Each row comes from the steps of one walk. Every step used is in the known rows, and no mark comes twice. Write the walk behind each row, first mark first.
Known rows:
H-W-Q: -7.4 9.6 -3.2 4.8 -6.1 5.8 -2.2 7.9 -33.5 3.3 -10.8 14.5 -4.2 0.3 -8.8
 2.9
X-D-H: 5.3 2.4 4.4 -5.7 -1.6 5.4 2.5 -1.5 -27.4 0.7 4.4 4.5 0.2 8.8 18.6 8.4
X-D-H-W-Q-N: -9.4 12.2 -3.0 5.4 -9.9 9.3 -0.9 7.2 -57.6 3.5 -10.3 25.5 -1.7 15.1 17.7
 9.5
N-Q-H-W-D-X: 2.7 -0.3 -12.9 3.4 -9.5 12.8 -7.2 15.5 -43.6 2.3 -10.9 26.6 -4.8 8.4
 -0.5 10.6
N-D-H: 5.5 8.8 0.8 -7.6 -1.5 9.3 4.0 0.6 -24.0 3.7 -4.3 3.2 0.8 5.1 16.9 14.4
W-Q-D: -0.7 2.8 -10.7 -3.8 -10.5 11.1 -2.0 2.6 -29.5 -0.6 -7.6 8.7 0.7 5.1 1.8
 12.9
W-Q-N-D: -2.7 8.9 -4.0 -0.4 -10.7 11.9 -0.4 6.9 -22.6 3.7 -20.4 16.0 0.3 6.9 7.8
 15.3
Q-H-W-D-X: 3.9 -14.9 -11.7 5.1 -5.0 2.7 -4.4 11.3 -50.7 0.9 -10.3 22.9 -1.4 10.1
 0.2 2.6
H-W-Q-N-D-X: -1.3 -3.8 -9.4 7.9 -11.6 8.3 -1.2 5.2 -43.3 1.1 -25.1 32.7 -3.5 5.1 -6.6
 6.4
X-D-H-W: -1.0 5.3 4.5 -2.8 -3.2 2.0 0.7 -2.4 -48.7 1.6 1.0 12.4 -0.7 5.5 9.1 5.8
H-W-Q-N: -14.9 8.9 -7.2 11.3 -8.2 4.0 -3.2 8.8 -30.7 2.9 -14.9 20.7 -2.2 5.9 -0.6
 0.9
D-H-W-Q: -8.1 16.1 -6.1 4.5 -4.3 10.5 0.6 11.0 -43.5 5.3 -5.3 13.8 -4.8 8.2 9.0
 5.0
Q-N-H: -9.2 8.5 -2.9 4.4 0.0 -0.6 -1.5 9.6 14.3 3.5 -3.5 3.3 -0.1 10.8 18.9 4.1
D-H-W-Q-N: -15.8 15.9 -9.9 11.1 -6.8 8.9 -0.2 12.0 -40.3 5.0 -9.3 20.2 -2.7 14.0
 17.2 4.0
H-W: -6.8 2.1 0.3 3.2 -1.1 -3.6 -1.5 -0.8 -22.5 0.8 -3.5 8.1 -1.1 -3.5 -9.6
 -2.4
H-W-D-X: 4.2 -15.7 -8.2 2.4 -4.2 1.8 -2.9 7.0 -34.0 -0.3 -10.6 21.7 -0.3 1.2
 -13.0 -2.2

Which walk is each row?
2.0 2.7 -5.8 -5.2 -1.1 9.8 0.5 11.4 -23.3 4.2 -1.2 5.3 3.0 10.9 19.2 9.1 -> W-D-H
-1.2 -1.7 -14.6 2.0 -9.4 8.4 -3.6 9.5 -39.0 0.3 -10.3 22.5 -5.5 8.6 -2.2
 9.8 -> N-H-W-Q-D-X
-1.4 11.8 1.2 -4.3 -3.2 5.9 2.6 -0.6 -46.9 4.7 -7.4 11.1 -0.4 1.6 7.2
 11.6 -> N-D-H-W
-9.3 11.3 -3.0 2.3 -5.1 3.8 1.6 0.5 -42.7 4.3 -12.3 17.0 1.7 7.2 15.6
 10.6 -> Q-N-D-H-W
-5.5 16.1 -7.2 -1.1 -9.0 13.3 -8.2 15.5 -45.9 6.2 -9.6 18.4 -1.9 7.2 4.8
 17.2 -> N-Q-H-W-D
-2.0 16.1 -4.3 0.8 -5.3 11.1 -4.5 8.6 -10.0 2.7 -0.8 4.9 -4.3 7.2 12.5
 12.9 -> N-Q-H
-2.0 2.1 -0.4 -0.9 -5.4 2.6 0.0 -1.6 -11.3 1.5 -13.6 9.7 3.5 3.0 7.6 9.9 -> Q-N-D
-7.3 3.9 -3.0 6.1 -2.6 -2.2 -3.2 3.9 -38.6 2.1 -2.7 8.9 -2.6 5.0 3.9 2.7 -> Q-H-W
0.3 -9.8 -16.0 4.2 -11.8 7.3 -2.5 1.1 -49.0 -3.5 -11.9 25.1 -3.2 2.9
 -12.2 4.3 -> H-W-Q-D-X
-1.7 8.6 -13.0 -3.2 -8.6 15.4 0.8 6.4 -38.1 1.3 -2.9 8.3 -0.1 13.1 20.6
 15.3 -> W-Q-D-H
-8.7 18.3 -2.1 1.8 -3.9 6.6 -3.2 15.8 -23.3 7.4 -8.7 12.7 -6.4 5.7 1.8
 7.8 -> N-H-W-Q
-8.9 11.9 -3.7 3.5 -11.6 8.1 -1.9 5.7 -45.0 4.7 -23.7 24.1 -0.8 3.2 -1.4
 12.6 -> H-W-Q-N-D
11.0 -18.7 -8.5 -1.0 -2.7 5.5 -1.0 7.6 -11.3 -1.3 -7.2 14.3 1.0 5.0 -3.9
 -0.2 -> W-D-X
